What can hang from each mark:
zuru: sase zosan
fomagod: zosan
tigel: folu
sase: zuru
folu: magaz
magaz: folu zosan
zosan: fomagod magaz meze zuru
bafov: zosan

Known rows, with every way that one mark hangs from another:
tigel{folu{magaz{zosan{fomagod meze}}}}: [ 24.5 -10.3 -12.6 -17.3  -7.1   8.7   1.9   8.6  11.2  45.0   2.0  28.8
  29.0 -19.3   3.5  14.6 -25.0  16.8  39.2 -13.7 -43.3 -10.1   4.1]
fomagod{zosan{magaz meze zuru{sase}}}: [ 16.5 -22.8   0.9 -14.5  29.8  13.9 -15.0  12.3   8.4 -19.6   2.4  -3.1
   0.6 -29.0 -35.5  13.4  -5.2   5.5 -10.4 -13.8   7.1   3.9 -17.0]
bafov{zosan{magaz}}: [ -4.2  24.2 -18.3   2.3  -1.6   8.6   9.9  19.1 -11.4 -14.8   4.4  32.3
  24.2 -47.9 -13.8  -4.8  23.9  41.9  24.0  10.9 -25.4 -16.6 -10.3]
fomagod{zosan{magaz meze zuru}}: [ 15.6 -20.3  12.4   1.0  28.3  20.0 -12.2  20.8  -3.0 -21.0   4.2   1.7
  -3.4 -28.7 -26.4   4.9  -5.6   3.8  -8.1 -10.3   2.2   5.7 -14.0]
zosan{fomagod magaz{folu} meze zuru}: [ 14.3  -3.8   7.8  20.1  32.1  13.8  -3.8 -20.6 -21.1  15.1   4.2  22.8
   5.4 -31.1  -7.6  -4.6  -1.6 -19.9   2.1  12.6  -3.0   6.9  -1.2]
magaz{folu zosan{meze}}: [ 20.4  14.8 -12.0  -3.5  -3.9   2.1 -24.0   8.3 -27.6  33.2   4.4  28.4
  16.6 -15.5  15.3   2.5 -16.1  18.1  24.1   3.0 -17.0  -0.6   1.3]
zosan{fomagod magaz meze}: [  2.6   3.6  -1.8  16.4  24.9  10.0 -10.4   1.9 -20.0  13.7   5.4  37.3
   8.8 -30.9 -12.5   9.7   7.3  11.9  10.0   2.7 -11.9 -11.4  -2.1]
folu{magaz{zosan{zuru{sase}}}}: [ 19.3  -8.6  -4.2 -18.7  -4.2  22.3   3.8 -13.0  11.5  30.1   6.0  14.3
  13.7 -27.1 -11.8   5.9  -9.7  18.8  30.5 -18.2 -34.4  16.7 -22.3]
zosan{magaz meze}: [  7.3   4.2 -14.7   7.4  15.3  20.6   1.7  28.7 -24.7   3.7  -2.2  38.3
  19.9 -18.9  -7.4   8.1   1.3  27.3   5.8  -7.5  -6.2  -9.1  -8.3]
folu{magaz{zosan{meze zuru}}}: [ 24.2 -12.2   7.5  -7.1  -1.1  24.3  -1.0   2.8   1.6  30.0   3.7  16.4
   3.6 -25.7  -9.4   1.1 -20.1   8.6  18.6 -23.5 -26.0  18.3 -19.0]
magaz{zosan}: [ 14.3  16.4 -12.2 -10.8  -5.7  14.1 -20.3  14.4 -12.8  17.1  11.4  19.8
   1.4 -28.5   7.8   0.5  13.1  42.9  37.3   3.6 -36.3   2.1 -15.6]
folu{magaz}: [  8.2  -8.0 -10.8  -2.6 -12.6  21.1  34.1   9.3   7.5  26.9  13.7  39.8
  36.0 -26.7  -1.2  17.6 -17.0  23.8  31.4 -15.7 -36.2   6.8 -14.3]
sase{zuru{zosan{fomagod magaz{folu}}}}: [ 10.6 -19.5 -11.7   4.7  -7.7   9.1   1.0  -9.9  -2.8  27.9  10.8  36.4
  29.3 -32.0  23.2   2.6  -0.3  12.6   5.1  19.9 -23.7 -22.6  -3.7]
zuru{sase}: [ 10.0  -3.5 -39.0 -34.4   0.2   0.9   9.1   6.9  12.7  16.3  14.4  24.1
  26.4 -28.4 -11.9  31.3   9.8  36.4  25.6  -6.3 -19.3   3.7 -18.4]
folu{magaz{zosan{fomagod meze zuru}}}: [ 21.8 -12.9  13.9  -0.7   5.7  18.1  -8.3 -16.0   5.4  36.1   8.3  15.4
  -2.6 -32.0 -10.3   1.5 -16.0  -0.3  23.1 -14.2 -31.2  17.7 -16.5]
sase{zuru}: [ 14.9  -8.2 -36.0 -17.8 -12.4  15.1   4.3  22.5   8.9  18.6  13.7  24.7
  21.4 -34.0  15.7  14.2   9.0  35.2  16.6  -0.8 -22.7 -14.8 -18.9]
bafov{zosan{meze}}: [  8.1   6.6 -18.5 -11.8  -2.1  -7.7  -0.3  26.5  -4.5  -4.8  11.0  19.2
   7.5 -45.8 -17.1  11.4   7.2  26.6  15.4  -7.9 -13.1  -8.0 -10.6]
tigel{folu{magaz}}: [ 19.7 -12.9 -24.2 -19.6 -15.4  16.1  37.6  18.8  17.2  35.9   8.2  38.7
  50.7 -18.0   8.0  22.8 -22.4  27.4  40.0 -15.3 -45.2  -9.1  -0.5]
fomagod{zosan{magaz zuru{sase}}}: [ 10.2 -15.9  -1.3 -12.2  23.2  19.2  -3.9   4.2   9.4 -22.5   6.0  -0.8
   9.4 -33.2 -28.6   8.5   4.6  16.1   5.8   0.1  -8.3   6.1 -19.7]
sase{zuru{zosan{fomagod meze}}}: [ 20.5 -36.6 -11.0 -11.1  -4.8   0.8  -9.5   3.8  11.1  31.0  17.5  19.8
   8.0 -34.2  12.4  16.5  -2.5  10.7  -2.7  -2.3 -15.0 -12.8 -11.3]
magaz{zosan{zuru}}: [ 20.9   4.8  -1.6 -11.5   4.1  17.7 -20.7   4.2  -5.0  12.8  10.5   3.3
 -11.0 -34.1   0.0  -6.4  16.9  27.6  27.3   3.7 -30.8  20.1 -21.8]
zuru{sase zosan{fomagod magaz{folu}}}: [  3.0 -19.0  -8.3  -5.7   5.7  -6.6   6.5 -34.7  -2.5  29.4  11.4  35.8
  36.1 -26.6  -4.5  22.0  -1.5  10.9  11.8  22.0 -21.1  -8.8  -0.6]
magaz{folu zosan{fomagod zuru{sase}}}: [ 18.9   7.3  -4.3  -9.6   7.8  -1.2 -26.1 -41.2  -5.2  33.7  13.9   6.8
   4.6 -34.5   2.6   3.5   5.3   0.6  36.6  20.2 -24.6  12.2  -5.1]
magaz{folu zosan}: [ 14.4  22.5 -13.8  -3.4 -11.2   7.3 -12.7  -0.1 -24.3  30.5   9.7  31.6
  22.2 -19.9  22.5   2.9  -4.8  25.7  41.1  15.8 -32.9  -2.3  -1.7]
sase{zuru{zosan{meze}}}: [ 21.6 -37.3 -19.4 -17.1 -11.0   6.5  -0.6  22.5   7.1  25.6  13.2  19.5
  11.5 -27.6  16.0  15.2  -7.7  23.0  -9.3  -9.0 -11.0 -10.4 -13.9]

Rows:
[ 12.7  -9.6  10.7  13.9  37.0  18.0 -10.3 -10.6 -10.7   6.3   4.7  14.0
  -8.1 -37.2 -18.7   0.4  13.3  -7.8  -1.0  -1.0  -5.5   9.8 -11.7]
zosan{fomagod magaz meze zuru}
[  1.8 -11.5   8.1  18.2   2.8   5.8  10.5 -19.3 -16.8  25.7  13.0  45.6
  29.7 -29.6  12.6   9.2  -1.9   8.0  14.8  23.1 -31.3  -6.0   1.1]
zuru{zosan{fomagod magaz{folu}}}
[ 21.8  -4.2 -18.8 -21.8 -15.5  15.3  15.8  18.1  10.7  39.6   2.6  31.6
  38.5 -16.8   9.6  11.0 -21.5  32.7  44.2 -13.8 -50.5  -9.6  -3.2]
tigel{folu{magaz{zosan}}}
[  8.2 -19.4  10.7  19.6   9.7  -0.1   1.0 -11.4 -20.7  25.9   9.1  39.8
  20.5 -24.3   7.1  10.3 -11.8  -2.4   0.1  11.0 -15.4  -6.8   3.6]
zuru{zosan{fomagod magaz{folu} meze}}
[  5.0   3.5   3.4   8.3  22.9   2.8 -10.6  -6.4  -7.3 -12.2   5.1   9.4
  -4.2 -56.3 -28.1  -6.3  21.4   0.4   5.2   5.1  -9.0  -3.3  -9.3]
bafov{zosan{fomagod magaz meze zuru}}
[ 15.3 -15.8  -4.1  -5.7  38.2   8.3 -14.1 -24.2  -2.0   9.4   1.3   4.6
  -5.0 -37.1 -32.0  13.4  13.0  -7.5  -3.9  -1.9   3.0   9.2 -14.1]
zosan{fomagod magaz meze zuru{sase}}
[ 18.4   4.9   8.8  -5.2  11.0   9.0 -30.3 -18.4  -2.4  21.8  14.2   0.6
 -19.2 -43.1  -1.8  -4.6  23.7  13.6  33.0   9.4 -35.0  17.1 -16.9]
magaz{zosan{fomagod zuru}}
[ 11.0  22.8  -3.6   5.6  -3.5  -1.6 -22.1 -22.0 -21.3  35.9  14.9  29.7
  15.4 -28.0  18.1   1.9   3.8  14.0  47.6  24.4 -36.2  -4.0   4.0]
magaz{folu zosan{fomagod}}
[ 17.2  -7.2  11.6   0.8  -0.4  21.9  -1.2 -21.9   6.9  32.4  12.3  18.5
   5.1 -35.3  -6.2   1.6  -7.4   7.3  36.6  -6.3 -41.9  15.2 -16.6]
folu{magaz{zosan{fomagod zuru}}}
[  0.5  13.5  -6.5  11.2  14.0  -6.2  -8.5   2.2 -13.4  -6.2   5.0  29.9
   9.1 -52.0 -24.3   1.5  20.3  18.0  15.6   9.1 -14.8 -20.7  -2.9]
bafov{zosan{fomagod magaz meze}}
[ 27.5 -25.9 -19.8 -31.1  19.9   3.9  -3.1   4.7  12.4  11.4   8.5  -4.4
  -4.9 -28.3 -24.9  24.3  -3.2   5.7  -3.6 -24.1   3.8  22.9 -23.9]
zosan{meze zuru{sase}}
[ 27.1 -15.2  -2.2 -18.0   0.4  18.8  -3.2  -7.2  10.3  31.0   3.3  11.8
   6.3 -22.3 -16.2   9.3 -21.0  12.2  18.3 -22.8 -22.2  17.6 -19.7]
folu{magaz{zosan{meze zuru{sase}}}}
[ 15.0 -13.1  10.9   7.6  25.3  17.2  -9.5  13.1 -10.6 -16.1   2.4   5.8
   7.8 -23.2 -15.2   1.1 -17.8  -7.4  -6.3  -4.0   3.1   2.6  -2.9]
fomagod{zosan{magaz{folu} meze zuru}}
[  6.8 -23.3  10.5  11.4  13.1   1.8  -1.9  -1.5 -14.3  19.6   9.0  34.0
  10.7 -30.1  -2.9  15.0  -2.8   9.2   0.1   2.7 -15.9  -1.4  -4.1]
zuru{zosan{fomagod magaz meze}}
[  6.7  -0.1  -5.1   1.7  24.6   9.7   2.7 -42.9  -3.1  15.5   7.9  20.1
  22.3 -35.6 -10.9   2.6  14.0  -7.6  18.4  21.9 -15.1   6.4  -7.3]
zosan{fomagod magaz{folu} zuru{sase}}
[ 26.2  -7.7   0.6 -19.5  21.2  -2.7 -42.6 -20.1   1.1  23.9   7.8  -5.6
 -25.0 -34.9 -17.0   8.7   8.8   6.7  14.5  -2.6 -14.4  17.0 -17.2]
magaz{zosan{fomagod meze zuru{sase}}}
[ 16.6 -23.1  -5.3 -27.0  14.1   6.2  -5.9   4.4  23.7 -12.0  16.3 -10.5
   1.4 -36.4 -26.7  23.3  -0.2  12.7   8.5  -7.9 -12.3  13.7 -22.0]
fomagod{zosan{zuru{sase}}}
[ 19.3  -3.2  -0.7  -5.8  -6.5  20.0  -0.7  10.0  -4.3  33.5   5.3  31.4
  17.8 -20.1  -3.4   9.1 -25.7  22.1  27.1 -22.2 -31.3   6.3 -14.1]
folu{magaz{zosan{meze}}}
[ 10.1   0.5 -19.2  -9.6  15.5  20.9  13.6 -13.6  -5.2   5.2   2.0  22.2
  31.7 -24.5  -7.0   2.5   6.9  10.3   9.3  11.7  -8.5   7.7 -12.1]
zosan{magaz{folu} zuru{sase}}
[  9.1  10.7 -16.7  12.3  11.0  16.0   7.3  18.1 -32.3  13.3  -1.6  47.6
  33.5 -13.1   4.1   5.1 -13.4  16.9   6.3   0.0  -3.2 -10.6   3.0]
zosan{magaz{folu} meze}
[  8.6   0.8   1.2  -4.8   6.6  -5.2  -0.5 -14.4  11.1  -4.7  19.8   3.4
  -8.4 -64.5 -19.9   3.4  32.2   7.0  27.1  10.5 -28.2   9.8 -18.3]
bafov{zosan{fomagod zuru}}
[ 12.1 -31.9 -15.9 -20.1   8.0   0.6   2.2   5.1  -3.0  15.6   0.8  28.0
  23.0 -16.9 -15.6  23.5  -7.5  24.9 -11.2  -7.3  -3.3  -1.4 -13.2]
zuru{sase zosan{magaz meze}}
[ 19.9 -40.2 -20.0 -31.4   0.9 -11.1   2.3   3.8  10.1  26.2  10.4  17.8
  13.7 -20.4 -13.4  37.1 -13.0  19.6  -6.2 -13.5  -4.5   7.6 -13.4]
zuru{sase zosan{meze}}
[ 17.8 -13.8 -15.6 -15.8  28.7  18.5  -2.2   4.8  -2.8   0.3  -4.9   6.7
   4.4 -23.4 -27.9   8.4   6.7  11.2 -10.2 -13.9   8.0   9.6 -20.2]
zosan{magaz meze zuru{sase}}
[  2.9  18.7 -17.2   7.6   1.9  -0.4   3.3  17.4 -23.7  -7.1  -0.2  36.7
  28.3 -38.3  -9.6  -1.2   0.5  20.4  12.9   9.1  -7.2 -17.0   1.6]
bafov{zosan{magaz{folu} meze}}
[ 11.7   6.8  -7.7   3.4  11.5   8.4   2.9   6.9 -17.1 -13.2  -0.7  18.0
  12.5 -41.4 -14.5 -10.5   7.9   5.4   5.6   4.8  -1.2  -2.9  -6.5]
bafov{zosan{magaz{folu} meze zuru}}
[ 18.6 -10.4   2.7 -13.5   1.3  15.3  -1.1 -30.6  16.7  36.9  12.5  13.1
   6.4 -35.3 -14.8   8.5  -8.1   8.8  33.3  -6.9 -37.8  15.5 -19.8]
folu{magaz{zosan{fomagod zuru{sase}}}}
[ 22.2 -31.9  -1.9 -27.1  20.5   1.4 -14.3   8.7  21.9 -10.3  12.6 -14.1
  -9.0 -32.2 -33.2  24.9 -12.5   1.5  -5.4 -21.4   3.5  14.3 -18.6]
fomagod{zosan{meze zuru{sase}}}
[  8.8  -4.0  -0.6   8.2  15.0  11.4  -7.9  21.7 -17.2  -9.6   3.6  25.0
  23.4 -18.4 -10.5   8.7 -22.3   7.8   3.5  -2.0  -2.6 -14.4   1.8]
fomagod{zosan{magaz{folu} meze}}
[ 15.8  13.7  -1.8   6.2   4.3  -5.0 -35.4 -16.7 -26.6  40.0   9.5  25.9
   6.2 -25.0  12.5   4.5  -9.3   3.5  30.9  11.6 -21.3  -4.9   6.0]
magaz{folu zosan{fomagod meze}}
[ 12.3  -3.6 -16.3 -16.0  20.0  24.9   9.3  -4.4   1.7  -2.3   2.7  13.3
  15.2 -31.6 -21.2   6.3  22.5  20.6   8.3   3.0 -11.4  14.4 -24.3]
zosan{magaz zuru{sase}}
[  5.4   4.4 -10.1  -2.1   5.7 -16.4 -10.4   4.0   0.7   2.7  16.8  17.7
  -0.4 -54.1 -21.3  15.2  15.3  14.4  20.5   1.0 -17.5 -11.7  -5.1]
bafov{zosan{fomagod meze}}
[ 22.2 -28.7  -7.8 -20.3  30.1  -5.6 -13.6 -22.4  15.0  19.8  15.8  -3.4
 -16.3 -37.7 -27.8  26.6   5.8 -11.0   1.3 -12.6   0.1  18.6 -18.6]
zosan{fomagod meze zuru{sase}}
[ 30.7 -15.4 -10.7 -23.2  -5.0  18.7  10.3  14.5  16.1  37.5  -1.8  13.6
  23.0 -16.8   2.6   8.4 -26.0  13.6  29.6 -21.1 -36.9  -0.1  -3.7]
tigel{folu{magaz{zosan{meze zuru}}}}
[ 13.1 -31.1 -10.3  -0.3   1.3   7.8  -7.2   1.0  -0.9  23.2   7.3  28.4
  12.3 -33.3  10.6  10.1   1.5  14.6  -9.2   3.5 -12.7 -19.9  -8.8]
sase{zuru{zosan{fomagod magaz meze}}}
[ 27.2 -15.7 -21.1 -34.4  -9.2  15.4  12.7   2.8  24.7  37.6   0.9  16.0
  30.4 -18.8  -1.1  13.1 -17.4  22.4  36.9 -15.0 -42.0  -0.6  -6.9]
tigel{folu{magaz{zosan{zuru{sase}}}}}
[ 17.2 -26.2 -18.5  -2.6  -8.6  12.5   1.7  14.1  -7.9  23.8   3.9  32.9
  27.5 -21.4  21.2   8.0 -12.5  16.7 -11.8   4.4  -8.7 -20.1  -5.9]
sase{zuru{zosan{magaz{folu} meze}}}
